Each row comes from the steps of one walk. Every step used is in the known rows, and no mark comes twice. Write the walk behind each row, first mark first.
Known rows
feda dimak gizad: [  8  -1 -22  -4 -20  15 -10   4   0   7 -11   5   5  -7 -19  -5   7   2
   1  -4   5  -4 -10]
sote tidos: [-20  24   3 -12  -4   7  -2  -8  -1 -10  -8   6  -6 -10 -17   1  -4 -31
   6  -3  -8  11  -1]
vubo fozuviv tidos: [ -6  11  -4 -28   6   8 -18 -10  13  24   4   4 -10  -2 -11 -11 -10   3
  -4  -9   2  -5  -9]
gizad dimak tidos sote: [  6  11  -4  -1  -8 -10   7   8 -10 -18   6   1  20  -8 -31 -25  27 -17
 -30 -18 -11  -5  31]
nurigiz dimak tidos: [ -4  18  12  -6   1  -7  15  29 -31  -5 -15   2   6   6  -1   4 -10   4
  -9 -11 -22   8  27]
tidos dimak lokov: [ 24 -10   7  28 -10  -9   1  -1   1   8  42  11   2   6   1 -11   2 -22
   1  -7  -5  -5   8]
vubo fozuviv: [ -9   0 -14  -7  12  -5  -4  14  14  15  12  10  -2  -2  -7 -16 -10   2
   1   1  20  -1   0]
nurigiz dimak lokov fozuviv tidos: [  4 -11  20  -5   5  -9   0   6 -16   8 -19   5  -3  18  14  17 -15   6
 -11  -6 -14  -8 -26]
fozuviv lokov dimak: [  4   4 -21  -6  -1  20  12  -4   4 -30  -6 -10 -15  19   3   8  -1   4
  -3  13   6  18   5]
lokov dimak tidos sote: [ 10  10  -6   3   1   0  -2  19   8 -24 -20 -11  14 -11  -9 -11   0  -4
  -4 -11 -15  12  55]
nurigiz fozuviv: [-10   4  -5   3  28  -3   1  14  13   7   1  -1  -3  -8  -1  -7   0  -7
   4   6   5 -18 -12]
fozuviv lokov dimak tidos: [  4  13 -16 -10  -3  13  14   3  -6 -33  -8 -11 -11  15   2   8  -1  18
  -5  10  -1  10  30]
lokov fozuviv nurigiz dimak tidos sote: [-22  -5  12  -7  13 -15   5   4 -19  -2 -19  -6  11  -9  23   3   0  21
   0  -5   2  10   3]
feda dimak: [  1   6 -17  -9 -20  14  -4  12  18  -3 -17  -7   5  -2 -14  -1   8 -17
   5   1   2  22  -2]
fozuviv lokov: [ -7   9 -19 -13   7   8  14  -5  -5 -17  15  -2 -14  18  -8  -7  -8  -5
  -8  13  10   7  -8]
tidos dimak lokov fozuviv vubo: [ 18 -22  10  29 -11 -15   7 -11   0  13  39  10   3   5  14   0  -3   4
   4   7   9 -10  -2]
feda dimak tidos: [  2  17 -10 -13 -22   5  -1  20   5  -7 -18  -8   7  -7 -15  -1   8   1
   2  -3  -6  11  29]
nurigiz fozuviv tidos dimak lokov: [ 10   4  16   2  14   5 -13 -20   9  23  16  -3  -9  -6   3   1   8  -3
   2  -6 -21 -30 -16]
dimak feda: [ 11  -3   3  12  14  10 -13  19  15  15   5  -1   6  -1 -13 -15  -9 -25
  19   0  16  -8 -12]
sote tidos dimak lokov fozuviv: [ -5   2  18   9 -13  -4   2 -22  -4   2  17  15  -3  -9   4   8   2 -14
  11   0 -11  -5  -2]
fozuviv vubo: [  1   4  -6   9  -3   1   6   0   2  -4   9  -7  -1   5 -16  -6 -11 -10
  -2  10  18  12  -1]
nurigiz dimak tidos sote: [ -6  18  12  -3  13 -11  12  25 -29  -8 -13  -1  18  -4 -10 -12  -9  -1
 -16 -15 -31  10  36]
sote tidos dimak: [-10  23  11   0 -15  11   3 -23  -7  -1  18  11  -3 -12  -9   1   6 -27
  12  -7 -18  15  10]
vubo fozuviv lokov dimak: [ -5  -3 -23 -10   9  13   6  -2  12  -7   2  -1 -12  11   4   1  -2  26
   0  15  20   9   5]

Which walk is each row?
[  9 -21  -7   8 -18  -3  -3   5  18   0 -16  -6   4   4  -1  14   3  10
   4  17  18   0 -18]
feda dimak lokov fozuviv vubo
[ -5   0  19  15 -15  -2   4 -30  -7   2  19  10  -3  -7   2  13   3  -5
  11   8  -4  -2  -3]
sote tidos dimak lokov fozuviv vubo
[-19 -12  -2  -8   5 -10  -1  -2   4   4  -7  -3  -3  -3  23   5  -1   5
   9   2  26   8 -21]
lokov fozuviv nurigiz
[ 13 -22  11  25  -8 -13  -1 -12   0  11  34   8   1   1  23   1   8  -2
   9  -3   8  -5  -5]
tidos dimak lokov fozuviv nurigiz
[-13   2 -21 -15  15   4   7  -1   4   3  20   6 -12   9  -4 -10  -8  19
  -4  15  23  -1  -5]
vubo fozuviv lokov
[  9 -12  -3 -11 -19   3 -15  -3  20   6 -22  -5  -1   4  -1  13   3   2
   1   3   1  -6 -23]
feda dimak lokov fozuviv tidos
[-21 -11   7  -8   7  -7   6   1 -12   4 -20  -3  -1   3  30  16  -1  14
   6   0  14  16 -23]
lokov fozuviv nurigiz dimak
[  0  16 -10 -11 -11   2  -4  16   7 -10 -16 -11  20 -18 -25 -16  10  -4
  -4  -7 -15  13  38]
feda dimak tidos sote
[  3 -19  14  15   6 -15  14  14 -18   1 -14   4   3  18  13  18 -15  14
  -7   9   4  -3 -20]
nurigiz dimak lokov fozuviv vubo
[  3 -11  19  -2  14 -12  -2   3 -15   5 -17   2   7   9   5   5 -14   2
 -15  -8 -21  -7 -19]
nurigiz dimak lokov fozuviv tidos sote
[-13  15  14  -1  10  -2   1   6 -27 -12 -17 -14  10  -8   5  -4  11  -1
  -5 -18 -15  24  21]
fozuviv nurigiz dimak tidos sote
[ 17  -2  -5  17 -12   3   0 -12 -17  20  44  21   3  -6  -5 -19   1  -5
   1 -14  -4 -13   6]
tidos dimak gizad
[  7 -17   8  -3  12 -18 -16  -6  11   7   2   3   3   1  -3  -9 -15  -8
 -11  -4  -2 -26 -20]
dimak lokov fozuviv tidos sote
[ -8   1  -2  12  24   0   7   2   9   6   3  -9  -3  -7  -4   0   0   6
   4  18  14 -14 -13]
nurigiz fozuviv vubo
[ 22   8  17  -4 -15   7 -17 -28   1  17  25   2  -8   6  -6  -4  -2 -22
  -5 -19 -26  -7  -5]
fozuviv tidos dimak lokov
[-10   2  21  10 -14   0  -3 -30  -7   0  14   8  -5 -12  12  14  13 -11
  16  -3  -6   2  -6]
sote tidos dimak lokov fozuviv nurigiz
[-21  -4  12 -10   5 -12   8   7 -20   1 -20  -3   2  -1  30  16   0  24
   4  -3   8   8  -4]
lokov fozuviv nurigiz dimak tidos
[  3 -20  -6   4 -16  -1 -11   4  18  -2 -22  -8   2   0   9  14  14   3
   8   7  17   4 -22]
feda dimak lokov fozuviv nurigiz
[  7 -19  -9   2 -16  -4  -6  13  20   1 -17  -1   4   3   1  10   4   2
   3  10  12  -3 -18]
feda dimak lokov fozuviv
[ 19  -7 -18  10  -7  13  -8   7   1  -7 -15   5  -1  -1  -4   0  -3   2
   0  -8   5  -5   7]
lokov dimak gizad
[ 10   0   7  -8  -2   3 -18 -20   9  30  28  10  -8   0  -3  -8  -3   6
  -2 -11  -6 -13  -3]
vubo fozuviv tidos dimak lokov
[ -6   1 -14   0  25  15  10  -1  11 -15  -9 -13 -14   5  11  11   8  17
   3  20   5  -9  -8]
nurigiz fozuviv lokov dimak
[ -7   8 -10   0  33   7  10   0   4 -19  -8 -16  -2  -7   3  -1   9  24
  -2  15  -8 -14  19]
nurigiz fozuviv lokov dimak tidos sote
